In the rows, 128 means zero.
Known rows, with every step that occurs:
nuku > babat: [135 111 142 111 136 105 114 134 128 132 157 122 109 127 117 136 123 147
 133 155 127 126 108 117 127 126 116 130 119 114 127 113 135 132 132 146
 114 135 103 121 127 116 118 141 115 111 134 134 128 114 128 114 137 156
 114 136 135]
zodi > babat > nuku > zevol > tubi > zedol: [115  76 107 122 127 133  58 161 140 127 116 159  89  97 145 128 110 119
 124 119 150 100 179 140 122 109 111 115 118  90  85 126 115 139 151 139
 114 149 139 176  84  89 103 168 157 125 115 119 130 177 133  98 103 115
 139 153 116]
zodi > babat: [153 118 107 128 128 124 113 135 132 137 133 142 111 119 127 121 126 122
 136 123 130 132 138 138 104 123 127 127 129 125 127 133 130 149 118 137
 111 129 145 130 121 133 130 132 121 118 118 111 138 129 127 131 154 162
 109 140 125]
nuku > zevol > zodi > babat: [136  57 115 149 130 126  82 136 141 146 142 137 105  99 119 130 110 134
 128 140 139 111 145 144  86 113 123 109 115 104  94 119 120 146 132 129
 113 131 159 129  91 103 108 147 112 110 122 105 153 179 140 128 104 162
 102 125 130]
zedol > tubi > babat > nuku > zevol > zodi: [141  39 118 147 140 164  60 136 161 133 151 108  86 104 156 135 102 125
 120 150 142 116 160 140 116 124 120 138  94  81  73 119 118 139 150 147
 163 154 125 124  91 122 102 157 138  92 130 111 130 252 144 115  93 115
 140 121  97]
babat > nuku > zevol > zodi: [107  47 141 114 143 150  53 133 149 133 145 124  98  99 152 145 104 134
 120 156 145 114 123 117 121 124 130 128 107  84  86 117 102 135 142 139
 122 142 139 124  89  96 100 146 142 123 135 131 139 203 131 102  59 112
 136 117 129]
nuku > babat > tubi > zedol: [ 97 128 152 140 128 117 108 140 115 117 136 138 127 134 114 126 113 139
 155 147 127 112 141 134 112 115 108 115 135  95 132 116 110 146 155 136
  99 142  95 132 164 111  92 149 125 126 121 152 113 125 137  84 165 141
 131 150 136]
zevol > zodi > babat > tubi: [163  68 146 125 133 151 107 135 128 140 127 143 112 106 120 120 112  99
 141 150 133 119 141 154  76 107 135 125 119 104 129 126 105 158 142 140
  73 139 157 108 132 117 116 150 136 107 113 113 120 193 129 103 147 148
 116 127 132]
zedol > tubi > zevol > zodi > babat > nuku: [204  35 115  81 149 152  90 135 155 150 140 122  75 108 144 137 113 110
 136 170 142 128 171 150  98 117 141 115  96  91  85 122 109 196 141 163
 127 137 147 100  54  96  87 155 143 100 127 117 162 180 126 108 137 141
 138 126 109]
nuku > zevol > tubi > zedol > zodi > babat: [131  60  96 162 110 119 102 156 138 126 100 165 119  96 117 137 117 116
 129 129 148 118 171 152 108  96  98 109 110 121  97 113 126 140 154 125
 155 124 119 167  71  92 113 162 127  95 128 114 152 172 137 103 127 111
 146 157 108]
tubi > babat > zodi: [146 146 130 132 116 153 133 137 118 114 127 131 138 128 148 137 129 112
 113 114 129 139 143 120 116 120 115 153 125 101 119 113 127 160 143 114
 133 132 104  91  42 159 134 127 154  92  87 132 111 171 135 132 143 143
 129 142 107]
zevol > zodi > babat: [169  70 129 130 131 132 112 132 137 150 124 137 115 106 123 128 122 117
 128 143 131 108 153 141  81 113 134 129 118 110 117 125 122 147 130 139
 102 128 144 109  99  94 119 135 120  89 120 110 131 170 127 123 135 150
 101 136 125]
zevol > tubi: [142  98 141 121 121 125 156 141 125 128 100 141 111 121 121 124 136  97
 111 129 134 132 152 132 134 126 123 132 113 141 128 127 137 105 144 133
 126 134 110 130 102 111 136 148 145 107 135 115 116 144 126 125 124 116
 135 136 127]
zodi > zevol > tubi > babat > nuku: [153 102 135  69 130 152 159 151 142 128 111 149  56 114 160 111 123  74
 131 123 140 158 162 126 130 122 127 153 102 116  94 121 134 107 153 141
 133 153 103 164  43 109 141 154 160  79 137 128 113 173 131 123 104 112
 117 142  88]
zodi > babat > nuku > zedol > tubi: [193  84  99 159 146 152  39 140 170 150 173 134  83 116 142 145 116 128
 132 137 141  95 124 141 100 123 127 108 126  96 102 142 127 164 117 185
 123 148 149 154 109 101 116 145 166 120 138 101 152 184 129 107 114 122
 135 130 107]
zodi > zevol > tubi: [144  95 142 103 123 132 180 141 138 135 101 149  86 117 126 114 132  97
 127 120 138 163 134 129 130 115 131 131 116 145 127 128 145  97 143 136
 134 137 108 168  77  94 137 154 141  98 142 120 143 142 124 128  95 126
 109 131 118]
zevol > zodi > babat > nuku: [172  61 120  83 147 135  72 138 148 147 142 138  79  96 150 130 115 106
 130 156 140 109 142 135  97 117 138 143 104  89 106 128 107 143 131 155
  92 138 147 103  70 103 113 139 146 100 122 116 120 181 122 104 109 124
 114 139 122]
nuku > zedol > tubi > babat > zodi > zevol: [194 128 125 184 120 175 122 136 154 143 153 130 131 136 146 146 116 122
 132 121 138 143 148 127 102 115 114 117 138 107 118 119 151 165 140 144
 164 142  88 157  40 127 122 149 165  76 127 125 166 196 143 126 102 138
 122 123  91]
feliz > zodi > zevol > tubi > zedol > nuku > babat: [115  92 129 123 131  68 223 157 130 125 127 157 128 120 114 141 126 132
 121 155 141 160 212 150 156 115 116 139 100 106 124  97 127 111 152 166
 149 129  43 193  65  72 109 154 128  48 189 156 161 155 112  85  97 177
 125 147 124]
zodi > babat > nuku > zevol: [118  87  94 103 144 135  39 144 143 129 163 150  81 103 149 130 108 136
 133 122 144 116 128 124 113 121 127 122 123  88  85 125 107 159 122 149
 106 146 171 150  91 112 121 147 134 141 123 114 158 171 132 113 104 155
 127 128 120]
tubi > zevol > zodi: [143  83 153 105 126 133 135 124 125 140  95 116 120 123 119 137 122 127
 138 165 133 120 164 141 108 120 134 110 117 118 105 113 119 169 152 114
 133 115 138 106  72 105  92 136 126 112 132 140 139 140 134 115 122 139
 134 118 123]
feliz > zodi > zevol > tubi > babat: [156 112 157 112 127 134 230 150 126 130  82 161  88 118 126 121 126  86
 128 122 135 186 195 139 124 117 121 165  97 126 126 109 144 100 160 146
 131 129  82 172  52 107 166 135 147  39 167 121 111 166 129 131 121 181
 116 140  93]
feliz > zodi > zevol > tubi > babat > nuku > zedol: [163  98 166 121 138 148 153 156 145 133 111 160  69 116 142 138 112  92
 128 132 145 161 172 131 114 121 118 150 108  98 113 117 134 114 158 156
 127 144 102 196  22  82 155 138 189  55 185 127 114 197 125  94  77 146
 137 138  83]
tubi > zedol: [106 137 117 155 122 115 119 129 127 122 103 132 152 135 128 127 128 143
 135 125 129 103 167 134 127 119 119 117 133 119 121 123 124 130 137 118
 143 123 118 144 148 122  98 129 132 129 117 137 123 107 134 117 140 112
 130 140 120]

Rows:
[110 100  98 152 105 134 123 157 118 101 136 136 144 111 147 138 126  97
  77 115 149 148 165 143 141 121 104 139 110  95  92 105 127 161 153 108
 166 133  84 135  21 128 122 156 158 104 103 137 154 237 137 119  97 164
 164 131 128] | zedol > nuku > zevol > tubi > babat > zodi
[ 66 124  95 176 114 115  86 140 120 108 141 134 160 131 134 134 106 143
 123 127 140 129 161 161 141 118 117  96 138  97  95 119  93 162 139 112
 164 132 131 177 170 120  78 154 132 164 125 149 162 197 135  93 116 149
 167 118 145] | babat > tubi > zedol > nuku > zevol
[134  84  99 161 122 118 114 138 127 129 127 139 145 118 130 127 114 114
 131 151 136 105 194 181 101 110 131 108 119  88 107 125  92 171 144 133
 121 127 123 133 125  97  79 152 121 101 109 130 139 204 124  82 148 151
 136 136 141] | zevol > zodi > babat > tubi > zedol > nuku
[123 104 119 143 116  87 138 161 117 109 144 139 154 119 129 147 134 122
 100 151 139 121 165 135 146 114 100 126 115  88 115 101 120 148 148 133
 150 134  29 132  50  95  86 163 155  94 128 169 151 164 123  85 116 140
 161 161 146] | zevol > tubi > zedol > nuku > babat > zodi
[179  59 145 145 140 162  58 127 161 157 137 112 108 120 137 162 110 139
 133 178 143 101 154 145 102 121 131  94 116  96  83 121 113 183 144 161
 143 137 143 117  62  84  79 156 170 124 165 128 158 196 134  90  80  96
 160 117 113] | babat > nuku > zedol > tubi > zevol > zodi
[115  63 135 120 139 152  44 136 144 125 139 117  86 104 151 133 101 121
 123 145 143 111 149 130 110 127 122 138 103  86  78 109 109 140 148 126
 139 143 144 127  76 121 107 143 140 113 123 126 119 224 141 112  89 130
 131 127 110] | tubi > babat > nuku > zevol > zodi
[ 99  74 132 100 137 141  83 147 139 123 132 140  82  99 142 130 116 110
 104 129 147 130 119 122 140 126 114 131 110 103 101 118 116 120 147 137
 125 149 129 155  73  99 121 160 164 136 145 123 134 181 131 108  76 109
 160 134 129] | babat > nuku > zevol > tubi
[168 112 142 110 124 152 108 152 151 136 121 152  58 120 152 130 114  85
 128 130 147 131 162 130 114 121 116 126 116 114  90 126 142 114 151 143
 137 150 115 184  33  90 141 149 179  85 152 121 115 204 132 100  81 113
 121 136  85] | zodi > zevol > tubi > babat > nuku > zedol
[161 117 133 120 118 143 190 145 131 127  89 146  83 126 131 108 128  78
 126 119 137 153 181 133 123 120 123 139 109 139 114 121 152 112 152 127
 147 139  94 168  58 113 146 146 132  82 131 120 112 154 135 132 122 141
 102 137  94] | zodi > zevol > tubi > babat
[168  80 129 107 127 130 115 131 132 153 104 133 106 117 116 134 119 116
 140 159 135 118 175 147  86 113 132 109 109 114  99 118 119 186 141 125
 107 117 157 102  55  97  97 139 126 101 123 127 150 150 130 118 149 166
 112 126 125] | tubi > zevol > zodi > babat
[164  88 164  88 130 133 182 157 130 132 141 154  97 110 130 138 126 106
 120 146 140 163 113 101 124 102 112 138 117 112 131 104 142 127 152 149
 107 148  57 135  28  93 127 162 157  75 133 146 159 143 124 110  97 148
 115 146 127] | nuku > babat > zodi > zevol > tubi
[169  73 136 103 115 132 185 150 145 136 104 157  88 104 134 128 128  87
 133 147 139 180 126 137 128 102 122 136 105 147 121 117 143 101 144 141
 164 125  90 167  59  91 139 151 128  69 154 128 155 157 117 114  95  95
 126 134 103] | zedol > zodi > zevol > tubi
[176 104 121 127 123 155  66 143 166 133 151 141  68 118 166 151 104 117
 152 150 145 138 123 130 103 113 114 125 120 109  75 120 127 141 135 148
 173 133 124 172  44 104 136 133 153  79 155 140 145 191 128  94  72  99
 130 128  68] | tubi > babat > nuku > zedol > zodi > zevol
[140 131 135 105 124 147 156 139 134 126 133 147 126 121 149 140 122 123
 129 122 134 177 103  98 120 112 131 134 139 115 132 119 134 145 135 136
 128 132 104 129  48 124 126 139 146 107 115 142 160 125 124 126  87 138
 105 121 118] | babat > zodi > zevol
[146 115 150  87 135 135 145 145 134 130 170 146 111 120 143 147 121 135
 135 145 132 156  97  89 115 109 119 140 134 102 130 104 131 147 137 153
 113 139  79 124  48 115 113 150 125  93 124 159 170 121 125 113  94 157
 104 134 126] | nuku > babat > zodi > zevol
[ 99 139  79 155 115  96 121 132 134 120 130 116 165 139 136 134 132 152
 119 128 132 109 175 158 151 127 125 112 127 115 108 124 121 141 126 126
 167 118 108 161 141 117  90 129 118 128 129 147 144 141 124 105 127 118
 144 134 133] | tubi > zedol > nuku
[114  70  77 124 125 129  17 153 156 123 144 154  94  91 154 150 104 149
 148 139 147 115 140 134 114 104 109 117 123  88  75 118 101 155 134 147
 152 133 146 164  79 102  94 146 131 119 121 129 158 176 129  91 114 103
 142 144 100] | tubi > zedol > zodi > babat > nuku > zevol
[143 111 148 124 142 137 149 144 112 126 133 166 105 112 112 130 113 109
 146 129 131 169 143 145  97 117 132 149 119 100 149 125  99 154 140 153
  76 133 141 133 142 123 148 129 148 101 142 111 123 168 123 107 174 216
 138 134 127] | feliz > zodi > babat > tubi
[106  62 143 145 131 133  90 128 139 139 130 120 135 107 125 133 112 134
 123 144 139 116 126 129 108 120 123 116 115 109 104 117 121 128 143 117
 141 132 146 123  95 102  98 144 118 116 142 123 147 188 138 120  74 123
 124 116 135] | nuku > zevol > zodi
[186  81 129 145 153 143  86 141 153 146 149 142  95 120 132 162 107 137
 144 153 143 131 173 151 101 125 127 117 115  86 103 118 106 202 134 186
 121 132 142 159  46  86 114 140 176  98 171 110 170 168 128  95 132 190
 168 127 102] | feliz > zodi > babat > nuku > zedol > tubi > zevol
[181  71 122  71 119 146 149 160 152 120 110 151  48  96 165 129 118  71
 133 146 146 177 149 132 129 106 118 159  94 113  90 112 128 113 157 147
 167 142  94 159  24 103 143 149 145  56 138 135 124 198 128 108 104  91
 126 143  71] | zedol > zodi > zevol > tubi > babat > nuku
[134 109 111 147 110 127 130 135 150 125 112 148 127 120 140 136 120 137
 159 141 135 149 142 136 129 104 115 117 124 132 107 119 129 127 137 130
 183 118 107 172 101  98 103 134 109  88 142 149 157 124 122 111 105  89
 113 132  92] | tubi > zedol > zodi > zevol
[179  78 145 147 112 140 134 150 159 147 117 156 100 114 128 148 120  98
 137 146 145 163 118 141 110 103 112 105 126 146 116 123 147 108 147 139
 162 131  96 194  49  71 135 151 152  75 175 122 165 169 124  96  63  79
 133 126 105] | nuku > zedol > zodi > zevol > tubi
[133 121 149 113 140 129 203 135 135 134 122 151 112 118 123 136 119 129
 144 129 130 174 144 120 129 122 136 149 120 127 144 117 125 115 134 155
 128 122 106 167  91 110 148 123 126  77 177 133 151 135 116 129 103 182
 107 118 110] | feliz > zodi > zevol
[111  71 127 131 141 117 100 163 133 119 110 171  92  91 133 142 109 121
 124 125 149 125 200 144 119 115 108 140 106  79 106 111  97 127 156 158
 103 140 135 182  69  86 114 156 165  88 159 113 125 184 127  90 117 170
 157 152 114] | feliz > zodi > babat > nuku > zevol > tubi > zedol
[152 100 169 111 135 127 233 147 129 131  95 157 103 113 119 131 127 103
 131 129 137 171 166 129 135 117 130 153 106 133 144 114 141  94 150 155
 119 127  86 175  75  89 156 138 146  62 184 122 137 152 117 123  99 166
 121 128 112] | feliz > zodi > zevol > tubi
[ 87 100 128 176 116 123 114 143 129 121  92 145 137 119 118 127 121 134
 112 118 142 113 179 141 129 115 100 101 123 122 101 117 130 112 158 108
 143 136 112 171 111  95  99 162 143 127 133 122 128 147 144 113 107 114
 145 138 124] | nuku > zevol > tubi > zedol
[130 103 109 112 121  79 178 155 141 131 129 140 116 129 124 125 126 127
 122 154 139 133 184 142 147 111 115 113 111 112 115 109 137 114 143 144
 153 131  56 192  80  72  95 166 119  84 152 158 164 152 121  90 104 139
 119 147 127] | zodi > zevol > tubi > zedol > nuku > babat
